Each row was made from one small tree. Brackets hold a mark, then the marks that hang from it, in the order of their numbers. Every link used is in the known rows. Write each row's tree.
Known rows:
{J730 J787}: [ -5.5  -7.4 -36.4  48.0 -10.3 -10.6 -17.4   1.0  -3.8 -51.7   9.3  10.3
  -3.2 -16.9   2.4 -44.8  16.4  -9.2   3.1 -31.2  50.2  -8.6  25.6  -1.3
  -3.1  -5.2  -5.8 -66.0  38.5 -14.4 -17.7]
{J355 J787}: [  9.1  -4.5 -36.6  52.4   3.9   2.9 -24.2  27.2   5.2 -63.2 -19.6   3.2
   7.8 -23.4 -23.1 -50.9  31.9   3.8   6.4 -25.7  48.5  -8.0  30.8   9.2
 -13.6   7.3   5.4 -68.0   9.7 -17.0  15.0]
{J730 {J787 J355}}: [  7.7   1.3 -42.2  53.5 -27.0 -13.6 -18.7   5.9  -3.2 -59.0   6.0   8.1
 -12.3 -20.3   0.0 -33.7   6.1  -9.4   2.9 -22.5  33.4 -10.3  37.5   2.9
   0.1   0.5 -12.0 -53.8  27.1   5.1  -8.2]
{J486 J230}: [  1.2  16.5 -47.6  51.5   3.1   7.5 -19.1  23.3 -11.9 -39.8  10.9  24.6
 -15.4   6.1   8.0 -10.0  23.7  37.4  -1.0 -38.5  27.0   9.3  26.0 -19.4
 -26.0  -3.8   5.6 -66.8   7.9  -5.4 -15.3]
{J230 {J221 J730} J658}: [-11.8   4.6 -33.0  49.7  65.1  49.0 -25.3 -10.3 -18.7 -12.5   1.7  -8.4
  16.1 -16.2   2.5  -4.9   9.3  32.3   9.9  -2.1  14.0   2.1  57.7   9.3
 -41.9  -7.5  -4.0 -50.3   9.7 -19.0  42.2]
{J221 {J230 J486 J658} {J355 {J787 J730}}}: [-32.2   4.7 -46.5  53.2  15.8  16.5  13.1   8.6  11.6 -15.5   9.8  34.4
 -10.5 -47.4 -23.9 -15.2  12.2  31.0   6.5  -9.1  30.7 -30.7  17.0 -11.2
 -48.4  10.7 -18.2 -11.8  22.5  17.9  50.7]
{J230 J221 J486 J658}: [-24.0   8.9 -51.0  50.9  81.8  20.7  -6.7  14.3 -34.7 -17.3  -2.9   3.8
  14.1 -16.8  22.7  -9.1  19.5  34.8  17.5  11.6  33.0  -4.6  55.5   8.8
 -37.2 -13.1  -9.4 -58.7  27.5  -2.5  24.0]
{J230 {J486 {J355 J787}} J658}: [ -7.5  10.8 -44.1  54.7  25.3   0.0 -11.6  47.4  10.3 -49.2 -11.6   7.8
  20.6 -31.9  -5.0 -20.4  24.4  44.5   1.8  -0.9  71.0 -25.0  33.9 -23.9
 -32.6  -1.1  -1.9 -65.5  27.9  17.3  14.4]
{J221 {J230 J486 J658}}: [-24.0   9.1 -48.7  56.5  35.1  23.7   2.6  12.7 -28.3 -42.0  -4.3  56.1
  -6.8 -16.6   9.8 -22.7  29.7  34.8   8.0 -18.3  40.4 -10.8  11.9  -3.8
 -28.4   9.7 -12.2 -32.6  34.6 -13.3  20.8]
{J221 {J230 J486 J658} J355 J730}: [-35.6   7.9 -58.7  72.0  20.0  33.2  15.5 -13.3  -3.3 -16.9  17.3  42.6
 -19.7 -53.0 -10.9   6.4  14.6  46.1  12.3 -22.0   7.6 -16.9  15.9 -12.8
 -59.6   5.2 -27.5  24.0  16.2   6.8  66.1]
{J486 {J230 {J221 J730} J658} {J355 J787}}: [ -6.6  20.2 -24.9  50.7  44.1  45.3 -36.0  22.1  20.7  -2.9 -16.3 -18.4
  27.1 -25.8 -18.3   9.1   5.4  70.6 -25.2  -7.6  42.1   0.7  43.4 -27.8
 -48.1  19.2  11.9 -52.8  -2.1  10.8  26.0]
{J486 {J230 J658} {J355 J787}}: [  3.4  17.2 -25.9  43.2   4.4  16.3 -33.1  48.3  26.2 -34.0 -10.9  -2.1
  14.7  -6.2 -17.7  -3.8  12.2  67.8 -18.4 -21.9  63.4 -13.2  28.8 -41.9
 -35.8  13.7  14.7 -82.3  14.9  24.6  -0.8]
{J486 {J230 J221 J658}}: [-12.1  17.3 -33.9  38.7  51.3  34.3 -24.9  14.7 -22.1  -8.4   7.5   3.0
   0.1  15.0  12.7   6.1  10.5  52.5   2.9 -14.9  21.3   6.2  46.6  -9.2
 -40.9  -3.3   6.0 -76.5  18.2  -0.4   1.5]
{J230 J658}: [  2.2   0.1 -33.0  39.5  19.3  10.6 -21.8  22.4 -12.1 -51.9   8.3  11.4
   0.5  10.5   2.3 -20.1  16.0  28.6  17.8 -19.9  41.1 -16.3  40.1  -8.5
 -23.7 -14.2  -0.1 -85.6  32.4  -2.1   8.2]
{J787 J355}: [ 20.1   7.4 -58.2  64.1 -12.5  -9.0 -21.5  24.0 -14.5 -68.3  -1.0  10.6
 -12.0  -5.8   4.6 -17.2  13.2  14.2  10.1 -18.7   8.9  -3.0  51.5  -1.9
  -0.3  -4.7 -10.5 -51.8   1.3   7.9  10.1]
{J787 J730}: [  2.8   8.5 -49.0  48.8   1.7  -5.1 -12.8   5.2  -1.3 -35.6  24.8  19.5
  -6.6 -12.5   5.0 -30.0  12.2   6.7   1.1 -18.6  24.5  -4.2  39.7 -17.5
 -12.1 -20.2  -1.9 -66.8  -1.5 -19.8  -6.3]
{J230 J221}: [-11.0  -5.2 -51.9  53.9  59.2  13.6 -23.0   1.6 -28.9 -27.3 -12.1 -11.9
  18.1  -2.5  14.1 -21.1  18.9  18.6   6.4 -10.7  14.2  10.1  55.4   8.5
  -4.6  -9.1  -5.0 -61.6   8.4 -18.4  15.4]

Which tree is each row?
[-20.0  10.6 -42.1  41.9  45.7  26.6 -15.0  11.5 -12.1   1.5  16.7  -7.5
  -5.0  11.0   6.6  20.9   2.7  58.7   8.0 -15.6   8.8  -1.6  51.5 -17.4
 -47.8  -8.7  -2.5 -63.5  17.7  23.5  16.1] : {J486 {J230 {J221 J355} J658}}
[  3.8  23.2 -23.7  39.8  -0.3  15.7 -27.7  39.4  35.8 -21.2   5.0   2.8
  12.1 -12.3 -17.2  -3.4   3.2  62.9 -23.9 -14.7  59.6 -14.9  33.6 -48.7
 -38.3   8.1  15.5 -80.4   4.8  22.4  -5.7] : {J486 {J230 J658} {J355 {J787 J730}}}
[ -7.2  14.5 -25.6  42.5  46.0  29.8 -36.0  36.3  14.3  -9.4 -20.1 -22.3
  31.2  -7.5 -10.2   4.9   6.6  70.7 -21.7  -6.3  49.7  -4.0  43.8 -30.9
 -34.6  16.4  13.1 -76.6   9.9  22.3  10.9] : {J486 {J230 J221 J658} {J355 J787}}
[-20.3 -11.2 -33.8  39.6  59.0  23.8 -20.6   8.9  -3.6  -9.6  -4.7 -32.9
  16.4  -8.6 -14.2  -3.7   3.3  34.2  18.4   1.8  20.1 -18.6  60.8   5.7
 -37.4  -6.1  -6.4 -64.0  24.3  20.4  49.7] : {J230 {J221 {J355 J787}} J658}
[-19.0  16.1 -34.1  36.2  38.7  30.3 -15.6  10.3   4.0  11.5  18.3  -8.7
  -3.9  -7.1  -8.9   9.8  -1.3  48.9   0.7  -7.2  16.3  -6.8  50.9 -13.2
 -54.8  -2.9   2.4 -62.9   8.0  20.6  21.9] : {J486 {J230 {J221 {J355 {J787 J730}}} J658}}
[-38.4  -1.5 -59.7  59.6  24.3   9.5  14.7   9.7 -10.7 -25.0  12.6  38.1
 -12.5 -22.4  -1.1   2.4  16.1  44.3  17.7 -20.1  19.4 -24.3  17.2 -17.5
 -38.4   0.5 -25.1 -13.1  35.6  24.1  40.8] : {J221 {J230 J486 J658} J355}
[-20.3  12.0 -41.6  55.9  27.0  20.9  -3.3  19.2   3.0 -31.3  -8.5  43.8
  11.6 -35.6  -5.0 -21.9  20.3  43.7 -11.8  -7.3  55.2 -19.0  13.6 -24.3
 -27.2  17.6  -8.3 -33.5  22.3  -1.3  26.8] : {J221 {J230 {J486 {J355 {J787 J730}}} J658}}
[-16.6  14.6 -55.4  83.4  19.4  31.1  -1.3   0.9   4.4 -37.8 -21.7  45.0
   7.9 -70.0 -12.3 -27.4  32.9  37.5 -19.1 -24.0  39.1   0.2   4.7 -12.0
 -29.6  28.6 -12.7  17.0  -4.1 -25.3  43.1] : {J221 {J230 {J486 {J355 J787}}} J730}
[ -7.4  22.2 -24.0  38.5  41.2  30.3 -32.8  27.2  22.2   6.2  -5.7 -17.2
  25.4 -13.8 -10.5   4.7  -0.9  67.9 -27.5   1.2  46.3  -4.7  47.9 -36.4
 -37.7  11.3  12.9 -76.8   0.4  18.6   8.7] : {J486 {J230 J221 J658} {J355 {J787 J730}}}
[-19.0   5.3 -21.1  51.5   4.3  48.6 -11.3 -28.7  -1.0 -29.9   6.0  45.9
  -9.0 -39.4 -14.2 -27.7  12.8  16.9  -7.0 -32.1  37.3  -9.6   6.5   2.3
 -38.8  21.6 -11.8 -10.3  30.1 -32.1  32.2] : {J221 {J230 J658} {J730 J787}}
[-17.2  15.0 -55.9  61.1  34.7  28.2 -13.1  -5.7  -7.7   3.2  15.1  -4.2
  -8.8 -18.7   1.9  15.2   9.7  47.6  -1.8 -24.6  -6.8  13.7  43.9 -11.1
 -46.2  -3.9  -6.6 -24.3  -9.1   4.1  24.8] : {J486 {J230 {J221 J355 J730}}}
[-21.8   6.3 -63.6  72.7  27.5   4.2   0.3  16.5 -13.4 -45.9 -16.1  46.5
   8.7 -27.7  11.5 -21.0  32.0  41.9  -9.9 -24.1  39.7  -2.8   7.8 -24.6
  -3.8  14.1 -14.6 -21.3  18.7  -7.5  12.4] : {J221 {J230 {J486 J355}}}
[-13.3  18.6 -41.1  54.6  31.4  33.0 -20.2 -12.0 -10.5  -3.7   8.4   6.1
  -4.4 -23.5   5.7  -6.7  12.9  29.0 -12.3 -24.5  16.3  19.0  36.3   0.5
 -39.5   5.3   1.0 -37.5   2.2 -18.4   3.2] : {J486 {J230 {J221 {J730 J787}}}}
[-11.0  22.7 -36.5  53.6  46.9  39.3 -30.5  14.5   7.0  -0.5  -0.3 -10.7
  21.8  -9.5   5.8  24.1   1.4  79.5 -20.9 -12.0  28.7   5.8  47.1 -40.1
 -42.4   4.3   4.8 -53.5   0.6  13.8  15.8] : {J486 {J230 {J221 J730} J658} J355}
[-18.8  15.8 -42.5  65.1  72.7  37.5 -15.1  13.1   2.8 -10.5 -18.4 -12.9
  34.1 -58.1  -3.8  -6.2  16.9  50.4  -7.4  16.9  45.1  -6.5  51.7  -6.1
 -50.0   5.7  -4.5 -30.3   6.3   2.5  49.4] : {J230 {J221 J730} {J486 {J355 J787}} J658}
[-18.1  16.5 -40.5  71.6  26.4  44.8  -5.4   4.6   6.5 -32.6 -15.1  43.6
   8.7 -61.0 -16.4 -19.1  25.6  49.1 -13.2 -16.1  46.5 -10.9   8.4 -13.7
 -45.4  26.6 -10.3   2.6   8.2 -14.6  50.2] : {J221 {J230 {J486 {J355 J787}} J658} J730}
[-21.4  17.2 -48.3  73.0  27.1  40.0  -0.6  -0.5  -1.9 -31.7  -4.2  49.4
   5.8 -49.4  -2.0  -6.9  23.6  54.0  -9.9 -18.6  37.0  -7.5   9.5 -20.9
 -41.2  16.5 -14.5   3.0  11.6 -13.9  42.8] : {J221 {J230 {J486 J355} J658} J730}
[-20.6   8.0 -43.4  58.0  31.4  20.8  -4.7  25.7  -4.7 -42.2 -21.1  40.5
  13.9 -30.0  -6.1 -23.0  27.4  48.0  -7.4 -14.1  57.3 -17.7   8.7 -19.4
 -23.9  21.5  -8.1 -35.4  29.5   1.1  26.8] : {J221 {J230 {J486 {J355 J787}} J658}}
[-24.4  -7.8 -50.7  61.9  35.7  17.0 -11.6 -29.8  -2.2  -1.5  11.3 -25.0
   6.3 -42.0  -5.5  -6.3   0.5  12.2   3.2 -13.9   1.8   1.0  52.0   4.3
 -29.5  -7.0 -19.4 -16.0   7.8  -3.6  40.0] : {J230 {J221 J355 {J730 J787}}}
[-10.1  20.9 -48.7  59.0  40.9  36.2 -20.4  -2.9 -17.3  -8.8   5.0   6.5
  -3.6 -15.3   8.6  -0.1  17.5  41.6  -7.6 -23.2   6.5  22.5  38.4  -4.5
 -39.9   1.6   1.4 -39.3 -10.1 -20.0  11.9] : {J486 {J230 {J221 J730}}}
[-15.0  20.3 -28.3  49.3  37.7  35.6 -29.3   4.3  14.6   4.7   4.8 -11.8
  19.2 -16.8   2.7  17.2  -3.1  68.0 -25.2 -12.9  37.7   2.8  43.6 -36.7
 -40.7   7.5   3.1 -53.8  12.6  14.3   6.2] : {J486 {J230 {J221 {J730 J787}} J658} J355}
[-21.1  14.2 -70.0  82.3  66.7  16.4  -8.3   2.3 -11.4 -13.7 -13.2  -5.2
  28.9 -55.6  16.8  -5.8  21.2  42.9 -11.4   4.0  23.2  10.7  50.6 -13.3
 -26.1  -3.8 -13.3 -13.2  -9.0  -8.4  31.3] : {J230 {J221 J730} {J486 J355}}
[-20.7  20.5 -44.5  60.8  54.0  32.7  -7.5 -10.4 -18.5  -9.2   6.5   3.4
   2.6 -52.9   9.7  -7.8   7.7  20.0   6.1  14.5  24.9  -4.0  57.0  18.6
 -52.3  -1.6 -16.4 -19.0  18.4  -2.2  37.2] : {J230 {J221 {J730 {J787 J355}}} J486 J658}
[-28.3  15.0 -44.2  61.8  63.5  26.4 -11.8  -3.8  -1.6  -2.0  -1.5  -8.0
  28.9 -54.0  11.6  -2.0   6.9  41.3  -7.9  11.9  45.4  -7.3  49.9 -12.2
 -43.1  -2.3 -12.4 -29.2  24.1   3.1  29.0] : {J230 {J221 {J730 J787}} {J486 J355} J658}
[-17.8  21.2 -39.1  67.2  -0.4  38.4   1.7 -17.7  -7.7 -32.2   7.4  55.4
 -21.1 -61.5  -5.5 -19.0  12.9  17.5  -4.9 -16.2  32.3 -11.3  11.8   7.6
 -46.2  23.7 -21.9  16.0  23.8 -13.5  38.3] : {J221 {J230 J486 J658} {J730 {J787 J355}}}
[  9.5   2.6 -41.1  54.1  -1.8  -8.7 -26.0  30.2  30.0 -42.9 -11.7  -8.5
  27.1 -29.3 -17.4 -32.6  12.9  28.0 -19.5 -14.1  54.2 -14.8  37.1 -35.6
  -1.1   2.0   5.0 -68.7  -2.4   3.6   6.4] : {J486 {J355 {J787 J730}}}
[-17.6  -4.7 -46.7  71.3  -2.2  33.2  -1.1 -14.4  17.9 -29.1  -6.8  21.6
  -9.5 -59.6 -40.1 -18.3  18.6  24.3  -0.9 -36.9   8.5 -10.7  10.7  -0.5
 -40.4  23.6 -17.1  21.2  -4.4  -8.8  69.3] : {J221 J230 {J355 J787} J730}
[-18.7   5.6 -56.4  70.8  23.3   7.9  -4.0  22.2  -5.7 -48.4 -27.5  40.5
  12.9 -40.1  -2.0 -32.6  33.8  35.5 -13.4 -21.1  49.0  -6.4   4.5 -16.8
  -7.6  23.8 -11.5 -21.3  16.2  -8.9  20.2] : {J221 {J230 {J486 {J355 J787}}}}
[  6.3  22.4 -37.7  50.3  -7.6   2.6 -25.5  34.5  33.7 -26.1  -1.0   3.3
  10.1 -22.0 -14.3 -12.0  10.8  52.2 -29.7 -22.1  51.7  -3.8  28.3 -46.8
 -22.5   9.7  12.9 -66.6  -9.2  12.9 -10.5] : {J486 J230 {J355 {J787 J730}}}
